(in the rows, 100 means zero)
Known rows, with every step that occurs
U -> A -> E -> S: 67; 124; 106; 75; 101; 95; 113; 79; 129; 83; 81; 103; 128; 110; 42; 107; 103; 88; 97; 95; 99; 131; 82; 112; 110; 69; 56; 94; 106; 109; 131
Y -> N -> A -> Z -> E -> S: 131; 126; 51; 92; 62; 68; 84; 46; 102; 24; 122; 63; 131; 95; 53; 132; 115; 112; 98; 118; 108; 77; 90; 123; 91; 93; 84; 91; 92; 67; 74
F -> S: 54; 91; 75; 86; 124; 101; 105; 95; 115; 115; 82; 113; 70; 129; 85; 73; 104; 73; 110; 77; 101; 106; 93; 83; 120; 97; 91; 99; 97; 99; 131
S -> U -> A -> F -> Z -> E: 88; 120; 80; 101; 97; 105; 94; 151; 86; 45; 107; 130; 94; 133; 68; 100; 91; 88; 92; 130; 94; 136; 147; 86; 136; 77; 111; 109; 99; 114; 83
Z -> Y -> N: 134; 123; 80; 118; 106; 122; 75; 90; 129; 102; 127; 89; 110; 77; 117; 104; 91; 107; 80; 101; 77; 85; 92; 124; 96; 126; 116; 98; 113; 35; 84
V -> S -> U: 47; 60; 146; 100; 150; 129; 120; 128; 86; 137; 50; 149; 63; 86; 111; 73; 111; 80; 133; 89; 134; 107; 109; 97; 104; 100; 100; 80; 103; 122; 145
Y -> V -> S -> U: 47; 62; 150; 89; 141; 121; 123; 106; 81; 146; 63; 135; 75; 76; 125; 68; 109; 92; 146; 102; 133; 79; 126; 78; 94; 102; 130; 100; 102; 142; 131
U -> Y -> N -> A: 156; 116; 91; 133; 86; 107; 78; 126; 131; 92; 110; 58; 134; 119; 107; 116; 111; 128; 75; 85; 79; 101; 69; 108; 97; 102; 99; 70; 98; 64; 95
F -> Z -> Y: 106; 128; 76; 107; 92; 94; 81; 104; 106; 75; 128; 124; 67; 112; 106; 85; 88; 100; 79; 87; 63; 93; 95; 91; 110; 126; 74; 136; 108; 58; 85
Z -> E -> Y -> N: 157; 114; 59; 119; 53; 104; 97; 70; 84; 92; 133; 67; 125; 69; 110; 128; 88; 74; 102; 111; 109; 76; 88; 142; 83; 98; 138; 77; 85; 64; 86
U -> Y -> N: 158; 116; 86; 132; 111; 132; 99; 117; 124; 121; 109; 79; 129; 85; 126; 125; 90; 133; 86; 96; 79; 129; 113; 119; 98; 110; 124; 47; 104; 80; 91
Y -> V -> S -> U -> A: 44; 76; 159; 87; 148; 125; 118; 138; 101; 133; 47; 123; 108; 103; 90; 69; 118; 95; 131; 99; 118; 108; 115; 106; 115; 91; 128; 103; 112; 150; 140
V -> S: 37; 65; 125; 97; 111; 148; 107; 87; 87; 129; 58; 114; 79; 100; 102; 104; 119; 74; 113; 64; 103; 115; 97; 118; 106; 94; 81; 105; 99; 119; 149
E -> S -> U -> A -> Z -> N: 126; 102; 108; 94; 116; 71; 97; 127; 92; 36; 87; 102; 99; 95; 71; 124; 128; 155; 94; 94; 111; 122; 113; 117; 117; 89; 80; 96; 107; 92; 82
E -> Y -> N -> F: 89; 100; 64; 117; 59; 103; 79; 105; 105; 125; 128; 68; 111; 84; 111; 136; 116; 81; 108; 79; 100; 74; 74; 126; 73; 107; 101; 114; 111; 80; 89
Z -> N: 124; 76; 97; 115; 84; 113; 96; 101; 86; 87; 107; 96; 83; 104; 118; 132; 120; 114; 85; 60; 88; 106; 98; 107; 109; 90; 94; 109; 94; 90; 100
U -> Y -> N -> E: 147; 97; 68; 126; 85; 119; 98; 61; 111; 106; 109; 70; 148; 92; 99; 121; 75; 99; 78; 127; 85; 116; 97; 136; 98; 113; 129; 47; 84; 100; 80
A -> F -> S: 34; 93; 76; 76; 118; 115; 89; 110; 108; 98; 87; 107; 60; 141; 85; 90; 109; 83; 100; 84; 100; 127; 120; 68; 132; 81; 82; 119; 101; 80; 118
E -> Y -> N -> F -> S: 45; 96; 39; 86; 82; 85; 82; 107; 112; 123; 117; 86; 93; 114; 80; 102; 109; 72; 113; 84; 115; 72; 77; 109; 90; 114; 99; 119; 101; 79; 92
N -> F -> S -> U -> A: 22; 86; 104; 88; 155; 85; 109; 176; 129; 119; 67; 136; 90; 141; 54; 60; 119; 74; 118; 95; 111; 116; 90; 84; 126; 94; 98; 106; 119; 129; 128
S -> U -> Y -> N: 160; 111; 105; 133; 141; 120; 111; 150; 122; 124; 100; 105; 116; 73; 135; 98; 83; 140; 104; 114; 104; 122; 125; 102; 96; 113; 139; 27; 107; 83; 89
Y -> N: 118; 112; 88; 120; 104; 146; 79; 94; 131; 114; 112; 82; 119; 83; 118; 119; 106; 103; 95; 82; 92; 105; 107; 128; 100; 104; 119; 74; 109; 87; 104
F -> S -> U -> A -> E: 74; 108; 120; 72; 145; 89; 107; 125; 137; 97; 79; 126; 107; 138; 54; 59; 74; 63; 86; 120; 111; 134; 86; 77; 127; 74; 92; 89; 95; 134; 130
A -> E -> Y -> V: 132; 108; 111; 80; 49; 79; 110; 36; 81; 115; 127; 64; 108; 84; 127; 104; 80; 75; 107; 108; 102; 65; 75; 77; 71; 81; 107; 126; 86; 110; 105
N -> Y -> V -> S: 63; 74; 142; 81; 86; 113; 124; 38; 74; 138; 84; 105; 88; 85; 126; 89; 106; 94; 103; 91; 105; 80; 121; 110; 83; 110; 94; 135; 98; 135; 114
Z -> Y: 116; 104; 101; 112; 107; 97; 101; 93; 107; 102; 105; 110; 78; 94; 116; 86; 98; 89; 88; 87; 70; 90; 73; 94; 102; 115; 86; 121; 110; 47; 113
Y -> V -> S: 38; 66; 129; 82; 102; 140; 111; 62; 82; 142; 72; 99; 88; 92; 114; 99; 116; 89; 128; 80; 104; 85; 117; 98; 95; 97; 111; 125; 98; 141; 135
Y -> N -> E: 111; 93; 70; 117; 79; 132; 79; 38; 116; 101; 111; 72; 145; 89; 90; 114; 87; 70; 88; 118; 95; 92; 90; 148; 102; 109; 126; 72; 89; 106; 93
F -> S -> U -> Y: 111; 91; 104; 105; 163; 75; 138; 159; 103; 126; 71; 138; 71; 113; 109; 56; 84; 113; 119; 109; 112; 127; 109; 55; 110; 107; 111; 44; 95; 98; 115
Y -> V: 98; 93; 114; 95; 91; 116; 110; 63; 100; 127; 104; 83; 98; 91; 133; 97; 111; 101; 119; 87; 87; 79; 110; 78; 91; 93; 123; 119; 106; 125; 117
S -> U -> A -> E -> Y: 124; 113; 131; 95; 94; 74; 116; 119; 99; 96; 91; 100; 113; 98; 91; 85; 79; 60; 96; 114; 116; 110; 54; 106; 100; 72; 91; 88; 94; 97; 122
V -> S -> U -> Y: 97; 69; 142; 116; 153; 113; 139; 149; 82; 139; 51; 139; 79; 87; 124; 82; 92; 116; 120; 99; 115; 136; 113; 84; 101; 105; 104; 47; 97; 114; 127
A -> E -> S -> U -> Y: 128; 111; 123; 96; 139; 69; 147; 121; 101; 108; 83; 135; 98; 84; 98; 86; 76; 126; 114; 121; 117; 130; 104; 63; 90; 89; 81; 35; 98; 98; 108

Rows
117; 143; 64; 117; 71; 118; 47; 153; 118; 52; 134; 78; 105; 144; 97; 130; 103; 145; 65; 92; 70; 129; 123; 85; 120; 96; 78; 109; 98; 61; 56 : U -> Y -> N -> A -> F -> Z
142; 127; 101; 101; 107; 84; 81; 94; 119; 54; 99; 79; 103; 110; 89; 98; 102; 114; 62; 102; 56; 122; 74; 109; 115; 109; 71; 137; 117; 62; 95 : U -> A -> Z -> Y
127; 132; 86; 92; 80; 79; 93; 82; 133; 72; 114; 73; 143; 111; 63; 121; 92; 120; 82; 108; 100; 103; 71; 100; 87; 87; 64; 68; 92; 67; 89 : U -> Y -> N -> A -> E -> S
103; 115; 122; 91; 101; 118; 94; 90; 134; 92; 89; 90; 129; 131; 71; 107; 85; 69; 67; 96; 75; 146; 75; 106; 121; 63; 74; 107; 101; 131; 131 : U -> A -> E
113; 122; 99; 84; 151; 56; 90; 128; 118; 58; 89; 118; 80; 117; 69; 53; 90; 109; 80; 124; 91; 111; 85; 83; 124; 119; 88; 120; 113; 64; 93 : F -> S -> U -> A -> Z -> Y
88; 135; 41; 97; 39; 97; 55; 95; 108; 87; 160; 87; 106; 111; 87; 137; 79; 84; 78; 92; 87; 88; 90; 110; 86; 103; 73; 137; 97; 104; 58 : A -> E -> Y -> N -> F -> Z
72; 83; 113; 82; 59; 103; 103; 55; 58; 99; 116; 115; 77; 100; 117; 110; 100; 125; 83; 85; 101; 78; 140; 114; 93; 120; 88; 156; 86; 132; 69 : F -> Z -> N -> Y -> V -> S
68; 73; 98; 117; 130; 124; 103; 153; 105; 145; 88; 115; 105; 87; 106; 119; 104; 114; 113; 100; 108; 113; 115; 102; 84; 119; 110; 77; 113; 117; 88 : V -> S -> U -> Y -> N -> F
120; 93; 116; 121; 148; 138; 112; 142; 106; 137; 80; 115; 109; 71; 121; 100; 85; 131; 110; 109; 117; 125; 128; 116; 96; 119; 132; 35; 102; 99; 97 : V -> S -> U -> Y -> N
92; 105; 88; 99; 126; 73; 111; 78; 107; 90; 102; 130; 114; 56; 75; 68; 88; 96; 125; 150; 133; 62; 97; 121; 89; 131; 119; 61; 103; 50; 75 : Z -> Y -> N -> E -> S -> U
39; 66; 51; 85; 91; 77; 91; 117; 96; 104; 108; 108; 66; 147; 74; 113; 122; 88; 95; 63; 97; 92; 90; 79; 110; 103; 77; 141; 97; 105; 95 : Z -> N -> F -> S
138; 153; 72; 101; 61; 91; 38; 80; 139; 47; 160; 79; 119; 136; 74; 104; 67; 90; 41; 112; 72; 79; 61; 92; 101; 108; 65; 135; 89; 57; 62 : F -> Z -> Y -> N -> A -> E
97; 126; 44; 121; 80; 112; 68; 138; 121; 103; 140; 99; 106; 116; 98; 135; 96; 131; 85; 83; 68; 118; 122; 103; 99; 120; 88; 106; 111; 112; 56 : U -> Y -> N -> F -> Z
81; 107; 126; 83; 119; 62; 110; 105; 115; 81; 88; 127; 96; 105; 70; 72; 105; 87; 120; 110; 135; 84; 70; 69; 91; 79; 62; 80; 98; 89; 119 : N -> A -> E -> S -> U
142; 92; 133; 109; 128; 85; 140; 119; 91; 138; 92; 107; 97; 81; 149; 77; 91; 137; 129; 117; 98; 98; 126; 51; 85; 102; 139; 73; 106; 125; 102 : S -> U -> Y -> V
124; 119; 108; 101; 106; 108; 82; 96; 121; 62; 82; 70; 116; 116; 85; 116; 118; 114; 74; 85; 71; 147; 93; 119; 123; 82; 76; 109; 113; 118; 117 : U -> A -> Z
85; 94; 145; 80; 134; 109; 97; 103; 97; 89; 62; 94; 104; 96; 90; 88; 114; 120; 110; 114; 108; 118; 121; 99; 111; 92; 109; 119; 111; 153; 114 : Y -> V -> S -> U -> A -> Z
108; 95; 45; 115; 42; 91; 90; 86; 86; 106; 140; 70; 120; 84; 97; 143; 103; 64; 106; 102; 101; 67; 78; 128; 73; 102; 114; 114; 100; 85; 77 : Z -> E -> Y -> N -> F
78; 111; 81; 93; 112; 71; 127; 116; 79; 70; 101; 159; 74; 83; 72; 76; 97; 94; 142; 123; 133; 87; 130; 86; 102; 99; 102; 71; 97; 102; 92 : F -> Z -> E -> S -> U
115; 95; 109; 96; 57; 84; 115; 62; 75; 128; 111; 69; 98; 77; 141; 99; 109; 89; 132; 90; 101; 55; 86; 91; 75; 93; 122; 121; 96; 95; 114 : E -> Y -> V
149; 108; 98; 103; 110; 82; 109; 100; 90; 44; 91; 98; 112; 104; 76; 99; 95; 91; 91; 133; 96; 130; 102; 102; 118; 81; 112; 89; 98; 128; 100 : S -> U -> A -> Z -> E
151; 125; 83; 111; 76; 104; 43; 74; 129; 45; 122; 42; 124; 113; 100; 126; 120; 121; 67; 87; 85; 95; 75; 114; 101; 97; 79; 109; 103; 76; 84 : Y -> N -> A -> Z
138; 109; 98; 96; 47; 75; 103; 57; 75; 83; 150; 98; 89; 99; 135; 107; 97; 141; 71; 92; 84; 69; 137; 98; 90; 116; 95; 150; 93; 115; 44 : F -> Z -> N -> Y -> V
126; 103; 128; 96; 73; 88; 123; 37; 94; 125; 117; 89; 100; 83; 144; 85; 103; 106; 93; 100; 88; 74; 115; 91; 80; 107; 104; 127; 109; 118; 92 : N -> Y -> V
115; 91; 119; 123; 121; 113; 89; 150; 113; 108; 82; 95; 118; 108; 101; 95; 107; 120; 96; 100; 115; 97; 84; 106; 94; 111; 111; 60; 95; 81; 103 : V -> S -> U -> Y -> N -> A
100; 65; 82; 107; 133; 55; 127; 170; 85; 117; 94; 135; 69; 124; 99; 90; 98; 128; 105; 98; 107; 115; 107; 54; 103; 112; 100; 77; 94; 102; 81 : Z -> N -> F -> S -> U -> Y
69; 69; 164; 87; 127; 101; 138; 80; 75; 144; 75; 139; 73; 71; 134; 59; 100; 98; 124; 114; 133; 75; 132; 89; 81; 114; 115; 107; 103; 135; 111 : N -> Y -> V -> S -> U
124; 113; 138; 80; 84; 68; 120; 92; 90; 113; 106; 85; 123; 88; 109; 78; 80; 80; 115; 129; 116; 77; 80; 80; 85; 78; 125; 113; 94; 123; 110 : S -> U -> A -> E -> Y -> V
58; 128; 106; 100; 122; 122; 76; 182; 109; 67; 93; 131; 81; 135; 80; 92; 108; 113; 96; 97; 90; 148; 145; 88; 145; 80; 85; 117; 116; 108; 94 : S -> U -> A -> F -> Z
111; 76; 126; 95; 120; 105; 87; 127; 79; 58; 72; 101; 91; 107; 85; 124; 120; 133; 79; 86; 110; 133; 111; 123; 121; 93; 88; 110; 96; 119; 94 : V -> S -> U -> A -> Z -> N
88; 56; 155; 89; 111; 92; 130; 91; 57; 123; 88; 137; 71; 73; 134; 78; 104; 118; 111; 108; 134; 72; 134; 94; 86; 116; 116; 112; 92; 124; 89 : Z -> N -> Y -> V -> S -> U
114; 115; 55; 107; 86; 96; 54; 84; 123; 84; 142; 69; 105; 90; 98; 134; 108; 114; 72; 102; 67; 86; 87; 106; 83; 129; 81; 146; 125; 65; 56 : A -> Z -> Y -> N -> F
112; 84; 94; 93; 40; 75; 113; 20; 64; 116; 113; 60; 120; 78; 119; 97; 93; 66; 124; 119; 105; 47; 72; 107; 74; 99; 130; 117; 80; 111; 100 : N -> E -> Y -> V
111; 81; 85; 111; 46; 82; 110; 44; 67; 102; 98; 77; 110; 88; 103; 102; 94; 45; 107; 103; 105; 75; 50; 135; 87; 96; 99; 92; 77; 84; 112 : N -> E -> Y
56; 69; 125; 82; 72; 115; 118; 58; 58; 142; 80; 88; 87; 79; 123; 103; 111; 78; 136; 82; 118; 64; 92; 110; 81; 99; 110; 131; 89; 114; 132 : E -> Y -> V -> S
64; 121; 78; 100; 84; 134; 66; 126; 97; 71; 116; 111; 66; 130; 102; 120; 107; 111; 85; 77; 77; 135; 143; 80; 128; 82; 67; 132; 107; 92; 90 : A -> F -> Z
74; 67; 103; 83; 56; 103; 128; 43; 40; 122; 89; 86; 96; 80; 110; 109; 99; 62; 133; 109; 118; 58; 99; 109; 78; 94; 126; 127; 76; 120; 119 : Z -> E -> Y -> V -> S
